Every row comes from one small tree of marks. The marks that hang from a mark follow it in brackets, in alphabetical order. Every link used is in the known rows. Which tree was each row made from?
Known rows
zasud(gufes(zokuf) nogo ravopum): [-14  12  -8   4 -29  16   0 -18  19  18  -4 -14  15 -16  44 -25 -18 -11
 -11 -18  16]
zasud(gufes(madi zokuf) nogo ravopum): [-22  39  -7  15 -27  20  -2 -25  16   8  -6  11  19 -31  34 -24 -13  -7
  -9 -23  11]
zemi(madi zokuf): [ 12 -18   5  -4  -5 -19  15  52   4  -2  -5  -8   1  23 -30  16  -8 -17
  12  34 -20]
zasud(gufes ravopum zemi): [  3  10  -4 -13 -18  12  11 -22   4  20  -7 -26  -1  12  36 -12  -5  -7
 -14 -18   7]
ravopum(zasud): [ 24 -26 -20  -1  12  -6  -5 -34 -14  22  31 -23 -15  13 -28  10   9   7
  -6  18  -7]
zasud(gufes(zokuf) ravopum): [ -2   3  -5 -17 -16  -6   1 -17  11  31   4  -8  -3 -10  27 -20   2  -2
   1 -25  -8]
giput(madi): [ 26 -29 -13  -7  32   6  44  24 -21  27  40  -1 -10   7 -15  28  11   0
  16  34 -16]
gufes(madi(giput) zokuf): [  9 -14  -3  -1  34 -17  -4  16  -3  14  23  51 -13 -47 -14  11  15  10
  23   9 -23]
zasud(gufes ravopum zemi(madi zokuf)): [-20  22   9 -19 -30  -3  10  12  13  -9 -33 -17   6  29  24 -10 -27 -19
  -5 -16   5]
ravopum(zasud(nogo zemi(zokuf))): [-23 -24  -4  12  -9   3 -22 -12   1 -18  11 -29   9  28   4  -6 -16 -18
 -16  27  33]
ravopum(zasud(gufes zemi(madi(giput)))): [ -3  -2 -20 -11  15  -7  -2 -26  -9   0 -12  -3 -13  14  -1  24 -29  14
 -10 -19  12]
zemi(madi(giput) zokuf): [ 25 -25   4 -15  19 -14  22  56  -4   0  -9  12 -11   3 -29  26 -20  -5
  17  27 -23]
madi(giput): [ 53 -40 -12 -11  37   3  22  18 -13  30  19   6 -20 -20 -16  25   3  10
   9  23 -22]
ravopum(zasud(gufes zemi(madi zokuf))): [-30  -2  -6 -11 -10 -19 -14  -4   3 -16 -12 -22   1  44  -5   6 -25  -6
 -10 -11  14]
zasud(gufes ravopum): [ 27   8 -12 -15 -17  16  23 -22   3  35   1 -27  -3   3  15  -8  -2   1
 -12 -17 -11]
ravopum(zasud(gufes(zokuf) nogo zemi(madi(giput)))): [-40   2 -17   5   2  -7 -24 -25   6 -15 -17   9   4  -2  24  10 -42   3
  -9 -19  36]
molor(madi(giput)): [ 40 -26 -17 -16  54  14  31  16  -2  35  17  24 -16 -27 -24  41  -5  23
  25  18 -39]
vedul(gufes zemi(madi)): [ 31  -2  21   8  -1 -12   0  12 -13  -6   7 -10  -5  15 -47  -1  58  12
  13  14 -27]
vedul(zemi(madi)): [ 26 -15   8   6  -3 -15  -2   4 -10   1   1  -2  -7   7 -34  12  36  -3
  17  41 -30]

Write each row's tree
[-49  15  -3  23 -12   2 -17   8  22 -11  -2  16  23 -12  38 -11  -8 -14
  -5  -8  30] => zasud(gufes(madi zokuf) nogo zemi)
[  4   8 -23   1   5   1  -2 -40  -7  13  18 -10  -5   8 -22   7   0  14
 -14 -18  -4] => ravopum(zasud(gufes(madi)))
[ 26 -20  35 -11  13 -16   0  43 -13 -23  -3   4 -11  10 -46  -2  39  13
  21  10 -28] => vedul(gufes zemi(madi(giput) zokuf))
[-31  29  -3   1 -16  10  -3 -10  15  -7 -40  17   9 -23  55  -6 -46  -8
  -5 -25  29] => zasud(gufes(zokuf) nogo ravopum zemi(madi(giput)))
[-44  37  -2  12 -38   6  -9 -15  21  -7 -34   0  20  -4  53 -15 -34 -20
  -9 -19  30] => zasud(gufes(zokuf) nogo ravopum zemi(madi))
[  7 -29  29   0   6 -28 -26  11  -6   1  32  -2  -6   0 -23 -25  78  13
  21   5 -23] => vedul(gufes(zokuf) zemi)
[-29 -17   6   5 -21  13   1  37  23 -14 -11 -29  25  30  36  -9 -24 -25
 -15   7  34] => zasud(gufes nogo zemi(zokuf))
[-32   3  -4  -8  -3 -10 -19 -15   1 -17   7 -10   3  28  -4  -5  -9  -2
 -12 -17  13] => ravopum(zasud(gufes(madi) zemi(zokuf)))
[ 11  -6  38   2   1 -11 -12  28  -9 -24  21  -1   0  12 -47 -24  69   7
  14  11 -27] => vedul(gufes(madi) zemi(zokuf))
[ -1  -1  29  10   6 -24 -27   5  -7  -9  31  22  -3 -15 -34 -25  81  15
  22   0 -27] => vedul(gufes(madi zokuf) zemi)
[ 31  28 -12 -15   6  23  27 -24  -6  24  -5  14 -11 -30   6   0 -11  14
  -7 -29 -17] => zasud(gufes(madi(giput)) ravopum)
[ 24 -14  36  -7  22  -7  -6  32 -16 -24  18  16 -10  -6 -46 -15  57  18
  17   4 -29] => vedul(gufes(madi(giput)) zemi(zokuf))
[ -3  -5 -16   7   4 -15 -12 -29 -12  -1   4 -12  -9  23 -20  18  -5  -2
  -4  18   5] => ravopum(zasud(zemi(madi)))
[-16 -11  -7   8   4   2 -14  -3  -5 -28 -12  -5   1  14  -2  13 -41  -9
  -9  21  28] => ravopum(zasud(nogo zemi(madi(giput) zokuf)))
[ -7  12 -10  16   8  29   9   5   6  -7 -12  16  12 -17  28  11 -25  -1
 -14  -6  25] => zasud(gufes(madi(giput)) nogo zemi)
[-14  41  -8  15 -38  28  13 -20  13  -4 -38 -18  18  10  41  -3 -39 -17
 -21  -9  29] => zasud(gufes nogo ravopum zemi(madi))
[ 14  23  -5  14  -8  27  14 -15  -5  -3 -31   7   1 -17  26  10 -36 -12
  -7  19  18] => zasud(nogo ravopum zemi(madi(giput)))
[-18  23   5  -6 -24  24  14  13  13 -22 -47  -5  12   4  43  -4 -58 -16
 -14 -15  28] => zasud(gufes nogo ravopum zemi(madi(giput) zokuf))
[  4   3  11  12  16 -19  -6  18  -1  10  34  18  -1 -16 -29 -12  48  13
  13  -8 -20] => vedul(gufes(madi zokuf))
[-42   8 -15  10  10   2 -30 -34   4 -15   1  20   6 -18  25  -2 -24   8
 -13 -24  35] => ravopum(zasud(gufes(madi(giput) zokuf) nogo zemi))
[ 41  -4  22   4  28   3  -1   4 -23  -6  23  20 -15 -21 -45  -4  65  29
  13   2 -31] => vedul(gufes(madi(giput)) zemi)
